Known rows, with every step that occurs:
pibo -> fubuza: [ -8.3  13.4 -13.1   9.0   1.2 -20.0  14.0 -17.6 -18.4  -0.9  -2.7 -15.8
   2.8 -16.0  19.6   0.9  -8.2   3.9  22.4  21.9   2.1 -18.0  52.6  17.7
  11.1]
nininu -> taki -> suboz -> kogumuk: [ 21.5 -22.7  18.2 -19.5  15.7  15.3 -12.7  -7.2  -3.8  20.3  14.8  32.1
 -16.6 -25.2  -6.8   9.7   2.2   7.9  12.5 -28.5   7.9  31.3 -24.2 -22.0
 -13.0]
taki -> suboz -> kogumuk -> nininu -> pibo -> fubuza -> menugas: [  6.4   8.7  26.1   6.1   5.5   4.7   1.9   5.9  37.3   0.8   2.9 -14.6
   1.1  16.2 -21.6  20.4  26.6   7.7   2.9   9.5  -0.3  10.6   7.5   8.9
   1.8]
suboz -> kogumuk: [  4.4  -3.6  15.1   2.1  29.2   9.3  10.6  -5.5 -16.6 -14.6  16.5  14.8
   5.5 -26.2   3.5  -2.5  10.6  16.2  18.9 -21.9   9.7  -0.4 -13.9  -9.6
  -5.8]
menugas -> suboz -> kogumuk: [ 32.3  13.1  15.2  -1.8  24.3  33.3 -11.4  -3.2 -25.7  -5.1  33.9   0.1
   0.0 -16.2  -9.7  11.7   4.9  11.1  15.8 -40.7   8.0   6.0 -15.8   0.7
 -15.8]
kogumuk -> nininu -> pibo -> fubuza -> menugas -> suboz: [  5.4  15.1  -7.6   8.3  -9.1 -11.8  -6.2  -3.9  24.1  -7.2   8.5 -32.1
   4.6  37.2  14.6   8.3   9.5 -14.1 -16.2  20.0 -15.5 -15.2  23.5  20.9
   1.7]
kogumuk -> nininu: [-23.5  -8.6   6.7   4.4  -3.3 -16.4  10.3  10.7  -7.2 -18.9 -17.2  13.2
  10.5   6.9  31.9 -10.4  -7.7  -2.5  10.4  10.5   2.9 -17.3   1.8  -8.4
  -8.8]
pibo -> fubuza -> menugas -> nininu: [ -3.6  10.2 -21.2  15.6 -35.6 -44.8  -5.7   6.8  -3.0  13.1 -48.7 -45.3
   3.6  13.0  -4.6 -16.3 -28.7 -25.3  -3.1  35.9   6.2  -0.9  62.0  22.2
  23.6]
menugas -> suboz -> kogumuk -> nininu: [ 25.3   8.4  16.1  -0.7  18.6  38.4 -10.4  14.1  -6.0 -14.3  23.2   4.0
   2.6   3.0  -6.3  12.1   8.6  13.5   8.3 -30.9  -4.3  -4.7 -22.1   0.2
 -22.7]
suboz -> kogumuk -> nininu -> pibo: [ -7.5 -16.9  18.5   2.1  41.6  10.1  -3.5   7.4  22.4 -24.7  26.9  22.2
   0.8  -7.0  10.5  -3.2  34.5  32.2   0.4  -1.4  -5.9  -9.9 -23.9  -2.1
 -12.4]
nininu -> mozat: [  9.1  -7.4  -9.9   5.9 -10.6 -34.5 -24.3  11.6 -27.5   4.0 -12.2  -8.5
  12.9 -23.7  42.3 -11.3  -0.8 -22.3  11.9  -9.2  13.9  18.5  11.4 -13.8
   4.8]
suboz -> kogumuk -> nininu: [ -6.2  -8.9  18.2   5.8  22.9  11.0  11.9  17.0  -0.7 -29.4   0.9  19.6
   7.3  -4.5   5.2  -2.6  14.9  23.6  12.6  -9.2  -2.9 -10.3 -17.5  -8.0
 -16.3]
fubuza -> taki -> suboz -> kogumuk -> nininu: [  5.4  -9.9   8.2 -11.6  12.5  40.1  12.6  15.2   9.8  -5.6 -12.6  16.5
  -3.9  -2.3 -17.3   0.9 -13.8  20.4  -7.2 -21.8 -14.1   3.7 -61.5 -25.2
 -11.2]
taki -> nininu: [-32.9  -9.8  -8.0   4.9 -30.4 -35.0  -7.0   3.9 -15.0   6.0  -5.8  18.8
  10.2 -13.8   0.6 -13.0 -19.8  -7.0  24.6  12.2  10.9  12.0   5.8   8.7
   4.8]
riten -> fubuza -> taki -> suboz -> kogumuk -> nininu -> menugas: [  0.9  10.5  13.4   0.4   1.1  38.3  19.5   8.0   8.4  10.2 -37.3  -3.0
  -2.4   0.7 -18.2   5.8   4.5  12.9 -28.5  -0.1   2.3  -6.9  -0.2 -30.7
   2.1]
fubuza -> menugas -> suboz -> kogumuk: [ 37.2  19.8  10.3   5.3  -9.9   5.3   3.2  -8.8 -18.9  -6.6   3.3 -27.0
   7.0  20.0 -11.5   5.9  -2.3 -29.8   2.4 -38.7  12.3  19.0 -18.4 -13.3
  -4.0]
suke -> mozat: [ 10.2 -21.9  -4.6   9.6  -2.6 -38.6 -14.6 -11.4 -23.0   4.9  -8.4 -17.8
  22.2 -28.7  48.6 -11.2 -20.3  -2.4  -8.0  13.5  30.9  19.1  14.8 -15.4
  -2.9]
kogumuk -> nininu -> pibo -> fubuza -> taki: [-20.9 -11.8 -26.3  -3.6  19.0  -2.0  10.9  -4.2  29.2 -12.7  -0.5   1.0
  -5.2  10.8  25.8  -8.6   1.0  12.3 -26.1  32.2 -35.3 -33.9  -1.2   9.7
   4.1]
taki -> suboz -> kogumuk: [  9.2   0.0  36.5  -3.7  22.5  21.0   0.8  -0.2 -11.6   8.4  10.4  13.2
   1.1 -29.6 -12.8  14.5   7.5  21.1  30.4 -24.4  22.2  23.5 -14.9 -10.7
  -3.5]
menugas -> suboz -> kogumuk -> nininu -> pibo -> fubuza -> taki: [ 25.4  11.2 -12.3  -4.8  33.0  52.6  -9.1   1.4  22.2 -11.5  38.0  -7.0
 -12.1   5.9 -15.1  14.2  13.9  28.1 -26.7 -13.2 -38.1 -18.7 -23.9  18.1
  -9.8]
taki -> suboz -> kogumuk -> nininu: [ -0.7  -3.6  40.1  -1.1  12.1  22.2   0.1  19.3   6.4  -2.7   1.7  16.5
   7.2 -11.8 -10.9  14.4  11.6  24.4  22.4 -13.3  11.0  10.7 -20.4 -10.0
 -13.5]
riten -> fubuza: [-14.8   8.7   2.7  13.7  16.8  -8.9   4.3 -18.8 -17.9   3.3 -27.0  -5.6
  24.2 -27.9  35.8  -5.4 -10.6  13.2  -4.1  15.6  12.2  -2.8  44.7 -14.1
   8.2]
kogumuk -> suboz: [ 17.5   2.6  13.1 -24.6  -2.7 -12.5   9.4 -11.4 -29.7 -11.5  28.1  20.7
  27.6   5.8  35.0   3.2  -1.3 -14.6  31.8 -12.0  19.2  13.5   2.7  20.2
 -13.1]

Rows:
[  0.8   5.7  46.3  -3.5  -5.1  15.4  11.2  21.6  -4.0   3.8   1.3  11.2
 -11.8   6.1 -25.8  15.7  23.4  -1.1  25.3 -12.3  31.2   3.2  -7.8 -13.0
  -9.9]
taki -> suboz -> kogumuk -> nininu -> menugas
[ 27.2  33.9  -2.8  17.5 -19.5   6.7  10.0   4.0   9.6 -11.1  -7.1 -41.2
   6.6  36.5 -17.2  16.0   4.5 -14.4  -2.5  -0.5 -13.5  -9.5  31.5  17.6
  -5.7]
pibo -> fubuza -> menugas -> suboz -> kogumuk -> nininu
[ -6.5  -0.3  25.1   3.8  -0.5  -0.4  22.7  19.0 -11.7 -19.7  -3.9  12.6
 -10.9  13.0  -7.8  -1.5  31.9  -6.6  12.8  -6.0  16.1 -20.7  -4.0 -12.3
 -11.8]
suboz -> kogumuk -> nininu -> menugas
[ -3.9  -8.9 -12.0   1.3  39.8  27.0  15.6   1.0  35.1 -24.9  17.7  10.2
  -9.0   1.6  -2.6  -4.4  20.0  33.3 -25.0   9.6 -36.6 -25.4 -20.5   7.6
  -3.1]
suboz -> kogumuk -> nininu -> pibo -> fubuza -> taki
[ -8.8 -15.9 -10.7   3.0 -17.8 -46.1 -30.6   6.9   2.3  11.7 -29.6 -26.4
   3.6  10.1   6.4 -28.2 -12.8 -30.2 -19.3  19.7  19.5  20.0   3.5   0.5
  23.7]
fubuza -> menugas -> nininu -> pibo
[ -4.1   4.4  -4.0  -1.1  10.4  21.5   7.4 -16.0  -4.3  18.1 -37.7  -3.6
  15.0 -25.8  12.1  -0.2 -30.7  18.2 -20.4   3.3  -1.2   9.6   2.3 -29.5
  12.8]
riten -> fubuza -> taki -> suboz
[-34.7  -3.1 -23.0   6.0  -9.3 -33.9 -17.8  -9.7  16.0  13.4  23.2   9.3
  -1.6 -14.9   1.5  -3.7   5.5  12.1   8.7  39.4  -7.7   0.6  38.5  39.9
  13.7]
taki -> nininu -> pibo -> fubuza
[  4.0 -25.2   8.9  -8.2  19.5  10.6  -1.2  12.4   7.6 -16.8   1.2  35.8
  -7.4  -2.7   5.5  -3.9  12.2  12.0  -2.3 -13.2 -11.9  -2.7 -21.8 -17.7
 -25.4]
suboz -> kogumuk -> nininu -> taki
[ 13.3  -5.9   5.1 -16.5  22.0  37.2  11.9  -2.8  -7.2   3.8  -4.3  13.6
  -4.4 -18.5 -15.6   1.6 -17.9  16.6  -3.5 -32.2  -4.5  12.4 -58.0 -24.5
   2.8]
fubuza -> taki -> suboz -> kogumuk
[ 22.2  18.7   6.9   5.0  33.4  37.3 -16.3   1.1  19.9 -12.6  46.6  -8.1
  -6.0   0.7 -10.2  20.5  29.6  30.0  -9.0  -6.1 -23.0 -15.6   6.1  27.7
 -14.4]
menugas -> suboz -> kogumuk -> nininu -> pibo -> fubuza
[-28.6   3.9 -24.0  12.1 -33.5 -54.5  -8.2 -12.6  21.8  11.2   4.2 -12.9
   6.0  13.4  -5.2  -5.6  -0.1 -16.4   0.4  39.5  -4.4  11.8  36.5  32.1
  23.2]
taki -> nininu -> pibo -> fubuza -> menugas
[-25.8 -20.3 -35.6  -5.8 -26.3 -11.6   7.5   0.6 -10.0   3.3 -18.1  21.0
   0.9  -5.8  -1.9 -23.8 -40.4  -5.6  -8.1   3.5 -13.2   2.7 -31.9  -6.4
   8.2]
fubuza -> taki -> nininu
[ 10.3  -2.0 -15.2  -0.5 -43.2 -33.0 -23.6   7.8   8.7  38.9 -47.0 -30.9
 -11.5  12.1 -16.3  -3.2 -33.0 -23.5 -11.1  28.4   4.7  20.8  52.8  13.8
  18.7]
pibo -> fubuza -> menugas -> nininu -> taki -> suboz
[ 40.4   0.2   6.5  -3.9 -20.9   8.3  -8.1   3.7   6.0  -6.4  -4.6  -6.4
  -4.8  39.8  -9.7   4.5  -0.5 -36.9 -12.7 -32.6  -4.8  15.1 -24.2 -19.9
 -18.6]
fubuza -> menugas -> suboz -> kogumuk -> nininu -> taki
[-11.2  12.3  -2.7  -0.5 -52.2 -19.3 -16.1   7.7 -36.0  23.9  11.7   0.0
 -11.9  11.9 -27.4   3.3  -1.6 -40.6  21.8  -6.4  30.1   4.4  17.6  15.4
   2.4]
taki -> nininu -> menugas -> suboz
[ -7.4   8.4 -13.9   7.7   3.1 -41.7   7.5 -30.3   8.6   0.2   6.1 -30.3
   0.6  10.7  19.4  -2.5  11.0 -19.8  -3.9  26.0   3.1  -2.0  36.4  12.6
  25.2]
nininu -> pibo -> fubuza -> menugas
[-26.8  -0.3  13.9   3.3 -22.9 -25.9  22.8  13.0 -21.1 -12.3 -17.9   3.4
  -9.6  28.1  16.0  -7.8  12.6 -33.5  14.5  11.0  22.3 -28.4  11.9 -12.3
  -1.9]
kogumuk -> nininu -> menugas
[-27.9  -9.7 -29.1  -9.3 -45.9 -20.6  16.2   1.7 -20.6  12.5 -20.1  15.0
 -13.3  10.6 -18.0 -21.6 -22.9 -35.3  -5.1   2.7   7.5  -5.7 -24.2 -12.4
  12.7]
fubuza -> taki -> nininu -> menugas
[  7.3   2.7 -10.6  -8.4  41.8  27.7   2.0 -19.7  25.8   8.5  31.6  -0.7
 -13.9 -22.8 -10.6  10.8  12.5  34.6 -15.6   0.9 -20.5  -2.2 -13.3   9.1
  12.3]
nininu -> pibo -> fubuza -> taki -> suboz -> kogumuk
[-16.7  -3.9 -11.7  -5.8  12.0  12.5   4.8   3.0  34.1   3.0   3.4  -0.4
  -7.3  10.2   9.3   4.8  -1.0  19.4 -17.8  26.8 -27.3 -18.5  -5.9  11.0
   6.6]
kogumuk -> nininu -> pibo -> fubuza -> taki -> suboz
[  7.4  16.7 -13.4  10.7 -15.5 -13.2 -25.5  -8.0  24.5  10.8  32.9 -17.8
   1.4  12.5 -35.7  12.6  16.0  -2.7  -3.2   6.0 -12.1  19.2  22.1  40.0
   7.8]
taki -> nininu -> pibo -> fubuza -> menugas -> suboz -> kogumuk
[ -6.8   7.0 -37.8  -1.6   5.6  -0.5  30.1 -19.8  -8.7  -2.9 -13.3 -13.2
  -4.5  -6.4  11.5  -8.6 -28.8   5.9  -7.8  16.6 -22.6 -24.4  14.2   5.7
  14.6]
pibo -> fubuza -> taki
[  7.5  17.1 -13.9   3.3 -15.0  30.4  -2.0  -1.6  -5.3  16.7 -14.7  -5.8
  -2.8  -4.1 -37.0   1.5  -5.8   4.8 -34.0  -8.9  -3.3   3.7   6.4  -8.0
   5.4]
riten -> fubuza -> taki -> nininu -> menugas -> suboz -> kogumuk
[ -1.9  12.8  14.9  -0.6 -25.6  -2.2   4.8  15.1 -25.9  -3.0  -1.5  -9.1
 -12.7  31.5   2.1   4.7   8.9 -37.2  11.0  -6.7  22.3 -24.6   7.8  -4.0
 -10.4]
kogumuk -> nininu -> menugas -> suboz
[  8.3 -20.9   8.2 -20.4  -4.9  -4.8 -13.7 -11.2 -14.1  26.5   0.7  25.7
  -8.9 -16.8  15.0   5.1 -15.4 -13.4  15.4 -13.3  14.7  25.1  -8.5 -18.1
  -4.4]
nininu -> taki -> suboz
[-30.1 -24.6 -35.5 -11.9  -3.7 -11.2  -7.6  -9.7  10.3   5.5   8.8  25.0
  -4.9  -7.0   0.4 -24.2 -19.5   0.1 -21.4   6.5 -17.2   6.7 -41.6   0.6
  13.6]
fubuza -> taki -> nininu -> pibo
